What can hang from each mark
U: D H
N: D H
Q: H
D: U W
H: N Q U
W: D Q

Known rows, with every way that one mark hangs from another
N{H{Q}}: [ -1  30  45 -11  -4  24 -19 -22  -6 -11  34  56  -5   5 -43  -5   5  34
   1]
U{D{W} H{N Q}}: [ 21  31  10   4  46  41  11   4   7  14  19  30 -11 -47 -28 -28  33  46
  51]
H{N Q U{D{W}}}: [ 17  39  51  -4  32  45 -11 -10 -19   9  48  37  -6   9 -57  -9  37  61
  35]
U{D H{Q}}: [ 39  17 -10 -31  25  29  19  13  31  15   2  25   0 -38  16 -12   5  33
  50]
Q{H{N U{D}}}: [ 20   6  12  -9  17  -2   2 -16   3  30   2  12 -20   3  -9 -20  -4  10
  32]
H{N{D} Q U}: [ 26  68  42 -14  34  21 -33 -19 -55  -6  51  79 -24   8 -89 -20   6  29
  15]
D{U W}: [ -6  -8  -6  -2 -19   4   1  27 -28  -2  18 -44   0   9 -10  -7  39  20
 -35]
D{U{H{N}} W{Q}}: [  5 -16 -28  22  16  -7   0   2 -41  -5  14 -16 -15 -22 -11 -25  71  19
   2]
U{H{N Q}}: [ 18  32  13   2  34  24  -4  -6  -9   5   7  41 -26 -48 -24 -12   7  12
  37]
Q{H}: [ -5 -11  -8 -17   5  -6  16   3  22   7 -11 -15  -8  -3  17 -24 -21 -28
   7]
H{Q U{D}}: [ 32  27  29 -36   8  33  -2  -2   2  12  28  34   3  20 -10   5  10  50
  30]
H{N{D}}: [ 11  43  13  21  36  -9 -22 -19 -37  -3  28  55 -26 -19 -70 -28   4   0
   4]
N{D{U W{Q}} H}: [  0   9  -2   5  -4 -16 -16 -15 -59 -29  57  32   3  28 -70 -42  68  37
 -41]
W{D}: [ 11  16 -10  19  12   4 -14  26  -6 -31  17 -15   2  11  10   3   0  -8
   9]
D{W}: [-14  -1   0   3   1  12   7  11  -5  -4  11 -21  10   7 -15 -14  23  13
  -9]
U{D}: [ 19   2   7   2  12   3  12   0  24  14   2   7   4 -10   7  -1   4  18
  25]
W{D{U}}: [ 22  11 -17  14  -6  -5 -19  44 -28 -26  23 -40 -12  14  14   8  20  -1
 -18]
H{N Q}: [  5  42  57  19  39  26 -16 -21  -5  -5  25  50 -24 -25 -47  -2  -3  17
  27]
W{D{U{H}} Q}: [ 35 -15 -59   8   8 -15  -6  36 -29 -36  14 -33  -2   0  45  -4  47  -1
   9]
N{D}: [ 12  29  -8  -5  14  -7  -5   0 -24  -8  15  31  -5   0 -39 -25  -1  -2
  -6]
H{N U}: [  7  17  14   4   3   1 -27 -18 -41   9  16  20 -21  17 -35   7  13  16
   0]

Rows
[ -3 -23  -5   9   3  -4   6   6 -24 -19  29 -26   8  20  -6 -11  59  22
 -18]
D{U W{Q}}
[ 10  13  17   6  12  18 -11  -9 -23  19  29   8  -4  17 -42 -10  41  49
  17]
H{N U{D{W}}}
[ 27  10 -22 -34  -9  15   5  31 -15   4   9  -8 -20 -29  11  -3  18  22
  -1]
D{U{H{Q}}}
[ 19  -9 -13 -42  -3  -1  15   3  18  26  -3 -10   1  20  22 -20  -6   8
  23]
Q{H{U{D}}}
[ -5  -8  22  27  48 -13   7 -37  10  -8   2  24 -18 -11 -10 -32   1 -29
  33]
W{Q{H{N}}}
[-15 -12  10   1  30  -1  -1 -29 -23  -7  20   3  -1  30 -27 -39  35   0
  16]
D{W{Q{H{N U}}}}
[ 38  42  -4  16  28  17 -25  38 -35 -22  33  -1 -38 -34  -8  -2  24  14
  22]
W{D{U{H{N Q}}}}
[  5  29  36 -38 -25  25 -31 -21 -33  -5  36  53  -1  34 -46   3  15  52
  -9]
N{H{Q U}}
[  0  -1 -20 -35  21  -7   9 -12 -32 -18  28  12  16  48 -31 -62  29   0
   6]
N{D{W{Q{H{U}}}}}
[ -1 -26  -1  -1  38   2  39 -10  41  -3   7  -6  20   3  17 -45  24   1
  39]
U{D{W{Q{H}}}}
[ 20  52  30 -20  -9   8 -29  -4 -49 -12  58  61 -23   3 -78 -22  21  40
 -31]
N{D{U} H{Q}}
[ 10  -3  -6 -20  -5  19   3  10 -15  16  22 -13  18  34  -9  -7  40  49
   6]
H{U{D{W}}}
[ 15 -25 -43  -3  28   8  30  -2  16   0   6  -2  21 -15  23 -30  54  29
  40]
U{D{W{Q}} H}
[ 18  23  27 -34  10  45   3   9  -2   6  39  13  16  29 -25  -9  30  64
  26]
H{Q U{D{W}}}
[ 15  -7 -19  28  49   6  17 -17  -1   4  12  21   3 -36  -8 -32  58  29
  51]
U{D{W{Q}} H{N}}
[  6  19 -14 -10  -5  -4  -4  28 -50  -8  37 -16  -6   9 -48 -34  38  19
 -40]
N{D{U W}}
[ 17  -3 -59 -16  13 -14   8  17 -49 -16  26  -6   3  -7 -18 -49  67  16
 -13]
N{D{U{H} W{Q}}}
[ 12   7   2  20  40  -9 -21 -12 -23 -35  24   9 -12  31  -1 -19  13 -20
  33]
W{D Q{H{N U}}}
[-10 -35 -14  -8   9 -12  22  10  -2 -13  12 -41   3  19  13 -37  38  -8
 -11]
D{U W{Q{H}}}
[ 12  24  -1   0  17  28  -6  22 -42   5  27  -6 -28 -39 -31 -21  45  36
   2]
D{U{H{N Q}} W}
[ 11 -16  -2 -12  12  12  10 -10  -8  -1  27   7  28  45  -3 -11  57  48
  23]
H{U{D{W{Q}}}}
[ 30  63  41   7  35   9 -27  -1 -51  -6  53  57 -44 -22 -82 -22  12  22
  -5]
H{N{D{U}} Q}
[ 20  69  46  14  55  18 -20 -19 -30 -11  45  81 -28 -24 -84 -27  -5  13
  23]
H{N{D} Q}
[ 10  -9 -13  14  38  -9   6   7  18 -45  12 -14   4  18  34 -25   0 -36
  33]
W{D Q{H}}
[ -1  12  -5  11  35  -3   4 -15 -26 -29  36  29  20  16 -44 -44  38  12
   5]
N{D{W{Q}}}
